What can hang from each mark
godal: dafa pefa tobad
dafa: godal risil
fupin: bazal dafa
bazal: fupin risil
pefa: godal risil
risil: bazal dafa kilefun pefa
kilefun: godal risil

Each row was made from one small tree. The marks that hang from a mark follow it in brackets, in alphabetical order. Every link used is in the known rows. Write each row's tree.
In the rows, zero is written as 128.
Known rows
fupin{bazal dafa{risil{kilefun{godal}}}}: [122 146  78 152 172  86 127 105 134 133 102 108 129 125 104 113 141 141
 163 167 164 148 175 147 122  85 165 192]
bazal{risil{dafa kilefun{godal}}}: [ 77  98  74 134 230  93 182  90 113  79 100 116 148 112 111 106 118 125
 143 140 170 118 142 135  90 119 146 154]
pefa{godal{tobad} risil{bazal}}: [129 135 112 156 168  67 156 149 150 165 128 111 141  52  97 117 114 124
 106 112 142 162 180 121 145 125 122 114]
bazal{risil}: [111 130  98 160 157 111 146 103 131 115 108 128 146 133 144 127 144 110
 134 120 135 153 144 124  92 147  97 107]
bazal{fupin risil{pefa{godal}}}: [ 96 128  75 131 197  63 237  88 138  85 136 123 146  87 141 117 125  70
 135 102 167 125 173 101 113 141 124 122]
fupin{dafa{risil{pefa}}}: [101 137  78 136 150  74 156  85 136 132 142 136 136 100 136 142 132 136
 156 154 173 115 169 149 118 125 148 169]
fupin{bazal dafa{godal risil{kilefun}}}: [129 133  81 142 139  76 116  80 114 123 106 122 151 123 121 113 163 120
 161 165 166 131 190 170 115 106 123 177]
bazal{fupin{dafa} risil}: [128 117  74 142 178 101 140  72 142 112 115 154 146 142 137 134 152 101
 127 141 169 146 137 108  66 133 119 130]
kilefun{godal{dafa} risil{bazal pefa}}: [124 134  63 129 209  80 141 120 167 118 107  66 112  73  88 126 108 167
 146 115 193 120 168 108 177  73 171 173]
dafa{risil}: [136 129 100 165 129  97 157 120 134 149 129 135 140 118 129 130 118 137
 121 132 124 134 147 141 119 137 112 133]
fupin{bazal dafa}: [115 149 101 159 128 108  68  96 143 138 117 117 132 165 160 147 157 136
 164 153 139 166 179 110 104 118 136 148]
fupin{bazal}: [122 141 117 170 126 114 100 120 142 136 112 102 129 162 170 141 142 122
 147 124 120 163 170 105 125 126 120 129]
dafa{godal{tobad} risil}: [150 125 116 154 111  62 144 109 148 156 101 143 137 115 120  96 112 139
 111 111 158 137 147 183 137 139 100 135]
godal{dafa{risil{bazal}} pefa}: [132 129  43 159 139  86 155 111 128 130 135 139 134  77 111 109  95 159
 110 129 168 135 176 136 121 109 159 158]
risil{pefa}: [ 89 120 109 143 146  98 150 118 134 106 133 100 131 114 166 148 122 118
 141 104 145 121 168 122 128 140 139 131]
kilefun{godal{dafa}}: [115 127  97 167 159 106 122 121 162 126 102 106 122 134 111 103 118 170
 129 121 159 148 131 103 150  95 146 142]
godal{dafa{risil{bazal}} pefa tobad}: [146 131  51 155 131  70 135 127 141 145 133 139 126  66 121  95  77 168
  91 106 185 155 162 151 121 107 167 160]
kilefun{godal{dafa tobad} risil}: [144 140  88 148 168  94  84 149 181 168  99 104 107 112  99  88  89 185
 106  89 196 169 124 121 168  84 145 139]
pefa{godal risil{kilefun}}: [ 88 128 112 152 189  96 159 160 105 134 137 103 169  53  95 109 138  97
 116 121 148 140 181 122 134 127 127 115]
godal{dafa{risil{kilefun}} pefa tobad}: [114 121  55 150 146  82 122 146 119 132 139 136 137  67 123  71  80 145
  78  93 208 143 157 172 108 107 175 161]
pefa{risil}: [103 138 115 168 148 111 113 142 132 156 116 117 146 106 120 137 144 116
 119 133 135 156 151 115 136 140 122 104]
kilefun{godal}: [117 134 125 162 155 109 129 127 153 126  97 105 121 136 122 121 119 151
 138 108 141 140 147 118 138 119 126 139]
risil{bazal{fupin} dafa kilefun pefa}: [ 98  42  64 105 233  65 206  84 104  65 150  91 147  79 142 147 104  82
 127 117 168  69 174 124  77 119 195 183]
bazal{fupin}: [136  99 112 156 148 107 139 111 145 127 125 125 133 144 151 135 122 105
 104  91 139 129 140 104  97 140 126 125]
fupin{bazal{risil} dafa}: [111 155  83 153 149 106  99  73 139 122 104 129 139 165 155 140 174 115
 167 173 152 177 175 112  84 125 119 135]

Write each row's tree
[126  43  72 122 220  88 176  94 111  85 144 111 150  96 132 138 110  99
 108 116 152  91 160 121  60 121 169 168]
risil{bazal{fupin} dafa kilefun}
[134 116  66 132 152  71 180 112  86 102 113 123 155  55  95  91 108 122
 119 103 178  97 203 191 109 119 137 169]
dafa{godal{pefa} risil{bazal kilefun}}
[107 135  69 142 178 108 100  89 109 107 106 113 152 141 150 130 176  99
 162 157 166 162 178 126  66 113 131 150]
fupin{bazal{risil{kilefun}} dafa}
[125 125 105 128 191  82 116 128 167 151 110 118 112 117 107 112  67 173
 118 111 180 139 135 134 139 105 141 144]
kilefun{godal{tobad} risil{dafa}}
[ 94 137 117 135 148  59 173 136 151 124 143 102 130  82 157 117  94 122
 124  70 160 141 185 138 140 137 133 128]
risil{pefa{godal{tobad}}}
[147 119  86 146 149  87 149  80 143 146 136 162 141 124 125 134 130 119
 121 147 159 125 147 133  90 126 136 153]
bazal{fupin{dafa{risil}}}
[ 94  96  79 129 219  76 164 107 130  92  98 118 140 105 116  93  93 127
 117 121 189 131 126 156  89 118 148 155]
bazal{risil{dafa kilefun{godal{tobad}}}}
[172  95  81 150 164  81 195  98 139 138 131 130 133 107 116 141 111 106
 108 125 130 113 151 128 106 127 134 155]
dafa{risil{bazal{fupin}}}
[ 89 149  77 162 139  89  79 151 134 153 126 132 131  75 118  89 104 148
  85 112 198 174 148 124 143 117 160 116]
godal{dafa pefa{risil} tobad}
[ 93 123  80 129 187  61 227 135 110 103 157 100 158  41 118 114 109 101
 134 112 158 105 197 156 133 125 146 159]
dafa{risil{kilefun pefa{godal}}}
[104 150  60 166 148  89 153 125 135 125 115 137 121  95  94  82  88 183
 119 128 184 145 153 134 151  94 162 164]
kilefun{godal{dafa{risil} pefa}}
[137 103 102 138 142  83 118  69 138 117 108 145 143 146 129 118 150 121
 138 110 173 120 156 128  97 131 114 142]
bazal{fupin{dafa{godal}}}
[131 159  87 163 126  91 102  91 140 156 124 141 133 140 137 140 149 137
 166 179 140 160 175 129 116 115 133 161]
fupin{bazal dafa{risil}}
[ 89 113  91 139 172  74 125 127 120 126 134 136 133  64 114 121  85 142
 104 129 183 143 173 142 107 131 171 143]
godal{pefa{risil{bazal dafa}} tobad}
[ 97 163  94 145 106  89  72  80 119 109  94 134 134 146 148 110 151 145
 173 126 184 153 213 135 114 118 128 153]
fupin{bazal dafa{godal{pefa}}}
[101  77  86 132 210  70 152 100  86 106 116 106 172  68  80 120 139 114
 135 158 158  96 174 147 113 123 139 148]
pefa{risil{bazal dafa{godal} kilefun}}
[103 121  93 125 177  61 181 136 139 121 117  89 119  67 111 100  84 128
 119  99 189 109 152 186 149 105 175 184]
dafa{risil{kilefun{godal{tobad}} pefa}}
[100 135  66 163 166 101 113 132 115 133 129 114 139  62 101 115 127 144
 110 139 179 151 176 106 136 108 164 132]
godal{dafa pefa{risil{bazal}}}
[116 107  77 124 207  68 218 117 122  96 118  72 128  56  93 125 103 118
 148 123 170  90 182 163 142  96 176 197]
dafa{risil{bazal kilefun{godal} pefa}}
[106 135  85 156 123  94  75 141 143 131 128 137 123 106 153  87  89 165
  85  73 189 164 158 132 118 119 157 132]
godal{dafa pefa tobad}
[130 148 100 144  99  58 142 118 126 135 106 155 130  93 123  80  88 144
 103  92 184 136 171 188 136 142 116 139]
dafa{godal{pefa tobad} risil}
[111 130  96 142 133  60 195  93 124 118 116 122 142  98 122 123 129 120
 148 128 162  99 169 167 151 140 117 150]
dafa{godal risil{pefa}}
[ 92  97 107 122 150  47 149  81 138 100 120 121 138 112 155 113  98 132
 141 113 184 105 162 164 124 142 147 150]
risil{dafa{godal{tobad}} pefa}
[147 106  86 142 194  86 193 126 122 125 104  93 135  74  78 118 106 135
 130 124 148 113 164 157 126  97 150 181]
dafa{risil{bazal kilefun{godal}}}
[119  63  88 122 189  71 164  82  96  86 115 108 163  94 114 119 124 126
 136 127 155  87 179 150  88 128 139 163]
risil{bazal dafa{godal} kilefun}
